Each row was made from one path, in order. Every step used is in the known rows, and no mark comes twice. Write each row's path.
(in the rows, 128 means zero)
Known rows:
gibuso kazos: [140  96 155 181 125 147 126  72  75 167 128 125 121 121 145 149 122 124
 137 143 146 113 121 142 161  94 112  82 113 141 118 122 162 156 126 164
 155 120]
kazos duponal: [124 119 141 134 119 160 112  91 118 138 101 125 114 138 117 155 133 133
 153 124 148 121 123 125 114 111  95 149 117 150 134 130 170 119 121 173
 156 117]
gorunu butab magu lirum zapafod: [146 122 159 240 123 184 139  91 143 106 111 168 169  18  98 249 113 124
 109 128 132 146 101 137 218  90 110 166 103 149 110 135 109 143 136 114
 170  96]
gibuso kazos duponal ririv magu: [109 117 152 131 132 156  98  76 105 149 116 117 108 142 127  97 109 152
 147 152 144 130 111 140 142 148  83  58 122 113 141 113 141 167 119 169
 129 114]
magu lirum gibuso kazos duponal ririv: [100 108 169 121 119 166 118 132 124 177  97 115 160 123 134 146 125 143
 122 139 126 134  89 208 170 165  99  40 117 131 145 105 166 149 104 136
 134 101]
kazos duponal ririv magu lirum: [ 95 135 125  95 129 171  87 101 149 137 101 135 128  87 110 125 101 148
 154 144 135 131 125 172 123 151  88 116 117 125 152 116 117 135 123 139
 135 102]
gorunu butab magu: [133 112 169 211 118 162 130  87 115 109 128 141 138  92 107 221 112 144
  95 134 140 148 122  99 189  82  90 198 106 145 121 135 158 129 134 161
 159 110]
latad foma lirum: [158 103 147 178 116 100  87 113  79 146 141 129 125  70 127 143 111 148
 130 130 154 110 153 151  95 134 109 130 127 149 123 137 177 113 123 162
 122 132]
luto latad foma lirum magu butab: [153 122 148 142 132  82 111 184 103 101 143 159 152 140 134  38 104 150
 177 127 140 118 151 122 121 134 116 111 137 141 125 142 172  78 125 166
  87 111]
foma lirum magu butab gorunu: [159 118 171 159 131 135 101 168 111  86 120 126 165  82 123 142 112 135
 138 116 135 147 118 114 122 105 120 192 124 137 136 129 188 113 120 154
 119 121]
ririv magu butab: [104 127 142 207 123 141 110 122 117 130 125 141 127 113 115 146 115 138
 133 149 141 147 144 104  87  63 111 144 112 138 127 127 132 126 126 159
 137 123]
foma lirum gibuso: [147 107 148 157 102 132 120 167 105 164 122  97 155 126 127 159 116 149
  99 128 147 131 128 166  88 135 122 116 122 143 119 129 198 128 106 146
 149 136]
ponab lirum magu butab gorunu: [152 115 161  90 134 145  95 141  93  78 122 140 141  75 124 178 126 132
 195 112 137 170 127  96 147  86  96 243 116 137 131 124 166 121 134 171
 125  97]
repor lirum magu butab gorunu: [161 114 163 174 121 151 130 126 102  69 126 122 138  90 108 147 115 123
 158 126 142 179 113 107 182  81 104 228 109 135 127 125 160 129 131 145
 115 100]
latad foma lirum zapafod: [177 103 148 220 120 107 103 117  87 144 133 131 143  44 117 149 114 132
 148 126 155 119 135 154  97 130 119  90 127 146 107 140 152 131 122 142
 139 127]
butab magu lirum: [133 125 137 215 123 158 109  82 138 121 109 146 145  69 119 230 109 133
 148 128 136 120 131 149 186 118 104 196 103 151 126 123 145 131 137 131
 145 112]
repor lirum magu: [178 114 119 121 116 140 147  90  89 114 137 111 119 118 119 113 113 127
 191 128 160 151 130 118 178 124 104 163 113 138 108 134 150 137 138 137
 144 101]
foma latad luto peteb gize: [144 116 158 179 139 135 132 190 158 159 128 125 181 157 128 171 109 153
 155 142 114  79 129 113 159  89  89 119 113 148 123 101 141 112 119  87
 128 105]
magu butab: [115 103 160 206 120 140 117 150 111 132 124 138 145 119 125 176 136 123
 133 138 136 143 134 127  94  43 115 141 112 152 132 127 164 110 119 169
 159 115]
kazos duponal ririv magu lirum zapafod: [114 134 126 138 131 175 102 104 157 131  94 139 145  58 100 134 106 131
 168 140 136 139 106 175 124 148  98  77 119 124 134 120  91 155 122 117
 152  96]
gorunu butab: [127 101 159 140 116 168 138 104  99 143 133 139 129  90 113 171 119 131
  91 141 139 144 124 127 146  65 102 132 111 147 121 139 157 124 126 165
 171 109]
kazos duponal ririv magu butab gorunu: [ 81 127 181 158 129 171  79 140 144  91  99 122 135 111  98 144 106 149
 124 141 125 171 109 118  99  96  79 173 117 116 165 111 152 135 111 172
 112 110]
magu butab gorunu: [118 103 181 214 121 160 108 135 116 108 113 129 148  88 118 195 122 120
 112 131 128 155 117 120 122  42 108 192 108 143 140 121 175 123 118 168
 140 117]
ririv magu lirum gibuso kazos: [116 134 128 173 115 159 132  70 111 184 110 127 136  80 129 141  97 145
 112 150 140 123 113 167 170 157 120  69 107 133 113 114 123 163 125 110
 125 122]
repor lirum: [161  97 135 172 105 153 124 101  88 120 135 117 112 115 117 160 117 126
 146 139 155 141 132 152 151  81 103 158 108 143 115 130 150 138 130 149
 151 113]
latad foma lirum magu butab gorunu: [159 119 175 176 132 100  93 143  92  92 131 132 151  46 119 127 108 143
 142 118 138 148 133 109 127 134 111 186 127 141 135 132 184 101 125 155
  85 120]
duponal kazos gibuso ririv magu lirum: [160 149  86  63 128 130  71 119 144 186 105 153 105  90 132 103  99 120
 150 166 142 115 144 163  87  91 131  52 112 115 132 119  63 146 150 185
 108 127]
ririv magu: [124 127 119 153 120 148 120  71 111 148 123 121 107  98 116 134  99 140
 149 145 151 126 143 113 107 105 104 136 111 134 117 131 133 143 132 151
 147 126]
latad luto: [130 112 147 196 126 148 132  90 121 160 124 120 148 147 142 187 128 127
 118 140 132 119 136 113 130  93 109 163 113 138 118 135 129 117 117 111
 156 115]
peteb luto latad: [124 110 156 164 130 167 153 114 130 145 118 130 113 182 135 105 100 130
 151 149 119 102 140 131 129  90 116 109 121 127 123 151 167 124 110 175
 158 117]
foma latad luto peteb: [158 114 137 212 140 136 135 147 148 144 128 107 163 155 127 167 115 126
 147 143 100  84 124 119 142  67  98  93 118 147 103 117 146 105 105  91
 141 112]
duponal kazos: [131 109 148 101 122 143 123 124 100 171 119 112 128 100 133 102 135 114
 143 139 130 138 140 155  85  91 114 100 116 133 135 134 177 145 123 184
 153 120]
foma latad luto: [146 108 131 235 134 149 131 113 124 161 124 113 152 141 120 217 130 136
 134 141 118  99 133 136 148  82 103 139 118 147 123 122 171 110 110  95
 155 120]
lirum magu butab: [132 118 144 151 132 128 140 143 110 128 127 130 149 123 128 133 130 122
 171 129 141 153 132  93 117  84 117 145 116 146 125 132 162 110 127 155
 149 104]
duponal kazos gibuso lirum magu butab: [162 140 127  89 143 108  83 168 133 143 123 131 119 163 147  64 123 110
 161 145 127 154 154 135  66  67 128 116 115 131 132 127 168 128 125 185
 130 111]
gibuso lirum: [151 123 134 148 120 159 107 113 110 155 125 110  80 127 135 154 102 140
 123 137 142 115 142 153 106  74 110 138 114 145 124 122 184 136 114 143
 175 116]
duponal ririv magu butab: [ 89 108 158 180 126 135 101 162 121 129 131 124 146 118 118 129 108 141
 132 160 132 168 138 132  75  73  99 102 117 122 143 117 136 132 117 162
 140 110]

Write each row's path:
[115 127 165 203 106 175 143 115 142 133 109 142 169  63 103 243 108 149
  71 130 127 158 108 143 206 122 101 183 101 150 122 127 154 128 125 118
 147 104] : gorunu butab magu lirum gibuso
[141 120 154 177 131 135 138 125 145 143 128 116 157 165 150 136 114 120
 135 141 116 104 129  98 120  77 105 115 112 137  98 127 102 112 113 109
 143 107] : latad luto peteb
[ 89 113 177 182 135 150  89 130 112 129 116 136 128 156 124 113 122 150
 132 156 135 150 111 134 120 105  92  72 122 118 151 109 143 148 114 177
 117 111] : gibuso kazos duponal ririv magu butab
[126 122 157 199 120 176 121  86 134 109 120 163 152  48 106 234 108 139
  98 133 131 138 120 140 215  97  99 204 102 152 126 131 136 125 139 135
 150 103] : gorunu butab magu lirum
[100 125 136 106 126 157  95 104 131 137 111 110 113 134 109 111 104 152
 155 144 145 143 127 133  98 138  80 113 121 119 146 120 140 142 118 165
 142 112] : kazos duponal ririv magu
[147 126 125 113 102 157 139 165 133 198  97 121 131  91 123 197 108 145
 109 134 144 122 111 169 133 104 128  61 113 142 128 113 126 120 124 126
 151 112] : magu lirum gibuso ririv
[104 149 132 153 117 173 120  68 128 169  89 134 123 109 119 133 109 155
 120 139 141 117 103 154 169 183 107  85 112 135 126 114 130 156 124 122
 112 120] : ririv magu lirum gibuso kazos duponal
[175 123 142 112 102  96 121 208 105 176 122 126 117 156 131  86  85 174
 112 134 151  98 132 156 110 143 118  26 138 129 123 126 159  93 115 164
  96 128] : luto latad foma lirum gibuso ririv
[166 121 109 150 125 132  69  94 125 153 126 122  91 160 141 154  99 122
 141 150 153 112 151 158  97  58 111 131 107 147 116 121 156 136 123 170
 162 123] : kazos gibuso lirum
[141 143 119 129 102 146 143 137 120 190 105 100  98 127 113 151  91 164
 107 146 158 134 122 107  98 114 114  61 116 122 117 116 115 137 126 145
 137 127] : lirum gibuso ririv magu
[150 134 110 178 125 113  73 147 134 148 116 158 110 157 122 159 103 133
 140 166 158 132 139  98  75  30 123  85 110 129 125 116  76 117 143 197
 118 131] : kazos gibuso ririv magu butab
[115 119 131 146 106 158 139 125 131 176 105 120 158  78 122 180 117 129
 122 133 135 134 121 183 133 127 119 116 107 151 123 122 160 126 116 116
 159 113] : magu lirum gibuso
[150 111 140  84 132 126 104 158  90 104 133 148 140 112 132 159 139 136
 209 119 146 159 144 101 117  88 103 190 120 144 121 128 157 110 136 173
 143  95] : ponab lirum magu butab
[ 81 139 131  97 114 168 108 128 159 161  92 112 146 104 105 133 102 159
 133 142 132 150 113 180 115 178  91  95 116 124 148 111 137 136 110 120
 131 106] : kazos duponal ririv magu lirum gibuso
[165 135 116 146 140 114  83 142 134 124 129 137 115 169 142 126 109 118
 166 143 145 141 146 118  98  60 121 140 111 146 120 122 154 114 125 165
 143 109] : kazos gibuso lirum magu butab
[100 115 144 148 119 155 124 105 115 183 118 111 152  87 135 126  91 149
 117 162 131 142 108 199 164 166 107  30 112 116 129 104 129 172 115 115
 127 109] : duponal ririv magu lirum gibuso kazos
[173  95 133 129 122 153 106 115  89 128 123 138 136  73 123 202 133 121
 201 121 154 143 129 142 119  81 104 139 117 142 104 130 132 150 131 157
 180 103] : ponab lirum zapafod
[120 117 163 160 114 158 135  95 103 174  98 107 127 167 130 149 134 144
 120 130 144 127  97 136 152 145 102  78 116 141 126 117 188 147 110 160
 139 122] : lirum gibuso kazos duponal
[154 135 111 120 116 148 119 108 111 169 115 121  79 114 119 143  90 155
 134 149 160 115 132 100 107  86 112  82 118 123 122 121 100 134 139 159
 143 125] : gibuso ririv magu
[122 131 143 216 109 156 131 107 148 142 100 122 165  76 115 232 108 144
 120 125 134 139 120 152 177 147 105 185 102 149 123 119 163 131 124 114
 144 114] : butab magu lirum gibuso
[ 96 122 159 134 119 156 120 105 114 169 106  92 128 163 124 103 108 163
 121 150 141 148 101 145 134 173  85  43 120 112 137 107 158 168 107 151
 124 115] : lirum gibuso kazos duponal ririv magu
[152 107 164 180 111  98 121 143  77 167 136 129 139 153 147  61  97 162
 120 139 143  96 127 176 157 171 114  29 132 134 113 127 189 123 111 157
  88 130] : luto latad foma lirum gibuso kazos
[125 110 149 170 113 159 140  99 104 190 110 125 153  87 141 171 120 130
 113 140 134 121 106 187 180 134 122  62 108 146 117 114 158 152 118 121
 143 115] : magu lirum gibuso kazos
[145 136 157 166 102 172 145 155 143 153 100 141 140  75 103 252  99 162
  54 132 137 143  98 130 204 101 111 124 107 140 126 117 121 119 132 126
 142 105] : gorunu butab magu lirum gibuso ririv
[131 112 136 148 120 114 125 101 100 145 134 145 114 129 129  78  99 135
 168 140 142 106 150 137 143 114  95 102 121 144 121 137 156 104 127 172
 120 110] : luto latad foma
[144 108 124 104 128 117  87 106 117 168 121 126 140 137 144 106 131  95
 158 154 136 138 148 158  67  77 117  94 109 133 127 132 155 144 132 213
 140 130] : duponal kazos gibuso
[100 126 142 118 134 170  89  76 121 150 106 140 123  98 127 112 103 149
 151 153 135 118 108 180 171 159  93  66 118 121 147 108 115 163 124 142
 122 106] : gibuso kazos duponal ririv magu lirum
[179 142 103  42 141 116  92 116 124 158 124 111 100 147 152  52 109 111
 178 143 138 135 155 143  86 110 120 107 115 127 121 130 166 146 130 178
 141 114] : duponal kazos gibuso lirum magu
[147 146  99 112 118 161 110 109 131 171 106 148  94  66 118 158  86 149
 137 148 150 103 130 142 134 102 121  80 115 129 127 117  77 130 143 133
 135 116] : gibuso ririv magu lirum
[124 143 163 181 106 157 126 174 134 146  95 110 119 103 102 182  92 161
  75 142 138 164 104  92 105  72 115 125 112 118 136 108 128 130 118 150
 111 125] : lirum gibuso ririv magu butab gorunu
[177 117 118  64 125 116  90 144 117 192 113 127 112 148 142 114 123 108
 148 157 145 123 137 147  72  58 126  41 116 121 132 122 121 134 139 222
 135 128] : duponal kazos gibuso ririv
[124 141 143 173 105 140 134 190 128 172 106 120 117 144 110 163 105 163
  90 148 146 154 120  95  75  73 122  74 116 126 127 112 120 121 121 152
 126 124] : lirum gibuso ririv magu butab
[164 127 118  95 129 128  69 121 128 168 122 118  96 150 149  94 113 110
 133 153 133 125 157 174  62  65 119 101 111 132 129 124 168 148 121 192
 147 126] : duponal kazos gibuso lirum
[123 120 181 226 112 174 146  89 116 146 115 146 164  73 119 233 112 149
  61 138 127 145  93 151 250 131 106 132 101 145 115 119 152 150 127 122
 133 107] : gorunu butab magu lirum gibuso kazos
